Known rows, with every step that occurs
w/k/s/a: [  2   8   1 -15  -9 -10 -18  -2  12 -16  17   5  -6  -3  -1  10  -5   8
  14  -4 -13 -16 -11   8 -29  11]
k/w: [-18  -5  11 -10  -6  12  -7   3   0  -3  -2  16 -19 -11   0   8  -6  13
 -13  -7  -5  11  -5  -8  -3  -2]
q/x/k/z: [-12   9  -7  -6   4  -6   9   7  -2  -9 -10  -2 -19 -14  11  -3 -16  -4
   3  11  -4  -9   7   3 -10 -10]
g/a/s/k/z: [ -4  24 -11 -13   2   3   0 -15   6 -10 -14  -2 -11  -9   0   9  11  16
  -2   3   9  -4  28  -7 -10 -18]
a/s/k/z/r/x: [ -5  -7 -27  13  -1 -13   0 -15  19   2 -24   0 -14 -18   2  13  -9  17
  18   6   6  23  25   8  -4 -12]
a/s/k/z/r/x/q: [ -4  10 -31  14   8  -6   8 -12  31  11 -22  -2 -12 -10  -2  11  -9   7
  15   7   3  15  21  12   0 -13]
g/a/s/k/z/r/x: [ -9  13 -17   7   0  -1  -3 -24  18  -1 -24   6 -13 -19  13   7  13  13
   2   4  15   1  28   7 -12 -14]
r/x/q: [-21  14  12   1   4  21   7   3  26  11  -7   5 -11  -6   7  17  -7 -13
   9   6  -8   4   2   9  -3  -9]
q/x/r: [  1  12  12  -3   5  -8   3   3  15 -13  -7   2  -7 -10  10  20 -32  -5
  11  11  -4 -15  -3   8  -3 -15]
w/k/z/r/x/q: [-15   9  -5   7 -14   7 -17  -5  26  13  -6  13  -9  -7  17  -3 -13  -7
  18   7  -2 -16  14  20 -13  13]
z/k/x: [-20 -20 -16  -8  -2   2 -19  -1  -2  -1 -15   7 -13  -3  13   5  -1  24
  18  -1   4  10  -6  -5  -3   3]
k/x: [-17 -13   9  -7  -3  11  -8   5   7  -1  -3   8 -20  -9   6  11  -2  30
  20   1  -8  10   5  -2  -1  -6]
r/z/k: [-21   7  -7  -7 -11   6  -9  -9 -16  -7 -12   3  -2  -9  14  12 -10  12
   6  -5   6   8  10 -10  -6   8]
q/x/k: [ -8   2   0  -3  11  -1   0   6  -3  -6  -9   1 -10 -12   6   6 -25 -10
   6   9  -4 -10  -9   8 -11 -14]
g/a/s/k: [  0  17  -1 -12   9   5  -8 -15   4  -8 -15   0  -3 -10  -6  18   5  12
   1   1  10  -3  13  -2 -12 -22]
q/x/r/z/k/s/a: [  1  27 -20  -2  -5 -26  19 -13  14 -23  -3 -10 -12  -6  20  12 -13   3
   2   3  -3  -9  -4   4 -15  -4]
x/r/z: [ -8  25  14  -7 -14   1  12 -12  18  -7  -7  -1   1  -3  19  13   2   6
   6   2  -4  -3  22  -1  -1  -3]
q/x: [ -8   4  14  -4   6   6 -11  13  -9 -15  -3   5 -14 -19   0  22 -46   1
  12   6  -1  -6  -6   1  -6 -16]
w/k: [ -7  -3  13 -14  -7   5 -32   2   0  -2   6  10   1  -5   1  12 -21   1
  21   2  -4 -17   1   4 -18   6]
q/x/k/s: [  0  -6 -10  -7  13  -8  10  11   1 -12  -1  -1 -18 -13   3   2 -10   0
   1   9  -3  -6 -24  12 -15 -13]
z/k/s/a: [ -3   7 -23 -14  -4 -11  -9  -4   1 -22  -6   5  -5  -2   4  12   5  11
   4  -8  -3   2 -24  -1 -15  11]
z/k: [-14  -5  -7 -11  -3   4 -24   0  -9  -8 -17  10   3  -3   4  14 -11   4
  10  -2   8   3 -12  -6  -4   8]
g/a/s: [-13  13  21 -21   6  15  -9 -10   3  -1  -5   3  -8 -12   2  10  -4  12
   1   5   9  -1   7  -3 -10 -29]
k/z: [-16  13   7 -13 -12   8  -1   7   2 -14  -4   5 -13 -11   5   7  -5  14
   6   1  -2   2  20  -7   2   3]

Rows
[ -8   0  -1  -2 -19   0 -32  -3   6  -6  -5  16  -2 -12  12   0 -19   9
  21   4   4 -19  13  10 -12  16] | w/k/z/r
[  0   0 -23   2   6 -18  19 -21  25   7 -12 -15 -14  -3   5  10   4  34
  22   6  -2  20  33  -2  -3 -23] | a/s/k/x/r/z
[  5  -8 -20  -2  11 -19   9 -15  31   5 -13 -10 -12   1  -1  13   2  28
  25   9  -4  16  19   2  -1 -23] | a/s/k/x/r
[ -2  28 -18  -8 -15 -20  17 -22  20 -18  -8  -5   2   4  21   7  20   8
   1  -4  -2   0   1   0 -10   9] | x/r/z/k/s/a
[ -6  22   9   0  -3  -5  13  -5   9 -11  -2  -5 -11 -12  17  17 -28   1
   7   8  -3  -9  13   4  -4 -14] | q/x/r/z
[-15 -14  -2  17  -4   3 -11 -11  18   6 -24  16  -1 -18  22   3   6  -6
  13   3   3   4  -6  22 -10   2] | z/r/x/k
[-18   6   5  -7   8  22   2  11  21  11  -3   4 -17   1   1   9  -4  18
  16   4 -11   4   1   2   3 -10] | k/x/q
[-27 -15  -3   1  -4   3  10  -7  17  14 -11  11 -23 -13  16  -7  23  -6
 -12   2  -8  14   0   5 -15  -2] | r/x/k/w
[ -7  16  -8   0  -3 -13   6 -10   3 -11 -13  -4  -6  -9  21  12 -26  -2
   6   8   5  -8   5   0  -6  -7] | q/x/r/z/k
[-12   4 -11   1 -10  -1  -3  -4   9  -4 -25  10   0  -9  17 -10  11   3
   5   4   1  -4   8  13  -4   9] | x/k/z/r
[-20  16  -4  11 -10  14   2  -2  27   5 -16  11 -12 -14  18   5  -5   0
   8   4   0   2  16  16   2   5] | k/z/r/x/q
[  2   1 -25   6   2 -12  -5 -11   9  -4 -23   0  -6 -13  -4  14 -15  23
  17   3   7  15  19   3   0 -10] | a/s/k/z/r
[-27  -7 -14  -4 -11   6  -3  -9  -8   2 -10   2 -14  -7  20   4   1  29
  13  -4   4  15  13 -11  -6   4] | r/z/k/x
[-14 -19   6  -9  -6   4 -26   2   9   6   7   9 -16  -6   8   3 -11  22
  30   3  -7  -9   7   5 -17   2] | w/k/x
[ -3  21 -12  -5   2  -4  17 -30  23   2 -13  -9 -12  -5  15   6  26  29
   4   4   5  -1  35  -2 -11 -24] | g/a/s/k/x/r/z
[-19 -18  -7  16  -7   3  -6 -11  19  12 -21  20 -13 -19  23  -5  13  -2
  -6  -1   2  11  -8  19 -12   4] | z/r/x/k/w
[ -2  -8  -8 -16   5  -2  10   6   8 -10  -3   2  -6  -1   1  -3  23   7
   1   2  -7   1 -20  11 -12   0] | x/k/s
[-20  -8   4   0   0   3   6  -6  17   8 -12   5  -9 -10  19   5  16 -11
   7   6  -5   5   4  11 -13  -3] | r/x/k
[-24  -1  -6   0  -8  -1  15  -4  19   6 -13   2 -20 -11  21  -6  24  -4
   4   9  -6   8  20   8 -12   3] | r/x/k/z
[-13  -6  -5  -1   7  -3   5   6  -4  -1  -7   6 -23 -15   7  -5 -17  -4
 -13   6  -6  -3 -13   2 -14 -13] | q/x/k/w
[-10   8 -13   2  -6 -12  11 -10   5  -5  -7   0 -17 -11  21   4 -22   2
 -10   5   4  -1   2  -4  -9  -7] | q/x/r/z/k/w
[-11   4   5 -15 -15   1 -21   1   2  -4   6   8  -9  -6   7   0 -13   8
  17   5  -4 -16  18   1 -14  12] | w/k/z
[  1   9 -19  -3   0 -17  18  -6   7 -16  -3  -7 -13  -7  19   9 -15   7
   3   9   6  -4  -8   5  -9  -7] | q/x/r/z/k/s
[ -1  15   2 -13  -5  -5   3   2  10 -26   6   4 -10  -6  -3  18   4  15
   4  -9 -13   1 -15   4 -14   2] | k/s/a
[ -1   9 -17 -11 -10 -12  16 -14  16 -11  -5  -3  -2   3  21   5  18  13
   2   1   5   3  -2   2  -6   8] | x/r/z/k/s
[-12   0 -19 -11 -11   2   1  -5 -12 -15  -2   3 -10  -6  11   7   4  22
   0  -6   7  11  -6  -7 -10  10] | r/z/k/s
[ -2   2 -17   1  -5   0  -7  -3  -2 -11 -14  14  -8  -7 -10  18   3  10
 -10 -10  -4   6   4  -9  -7   9] | s/k/w
[  2 -11   1 -18  -4  -1 -18   7   5  -9  16   9  -8  -3  -2   4  -6  13
  17   2  -4 -13 -16  10 -22   7] | w/k/s
[-15  12 -11  -5 -16  -7  10 -19  11  -1 -14   4  -6   1  23   0  11   8
 -12  -3   3   6   8  -7  -5   7] | x/r/z/k/w
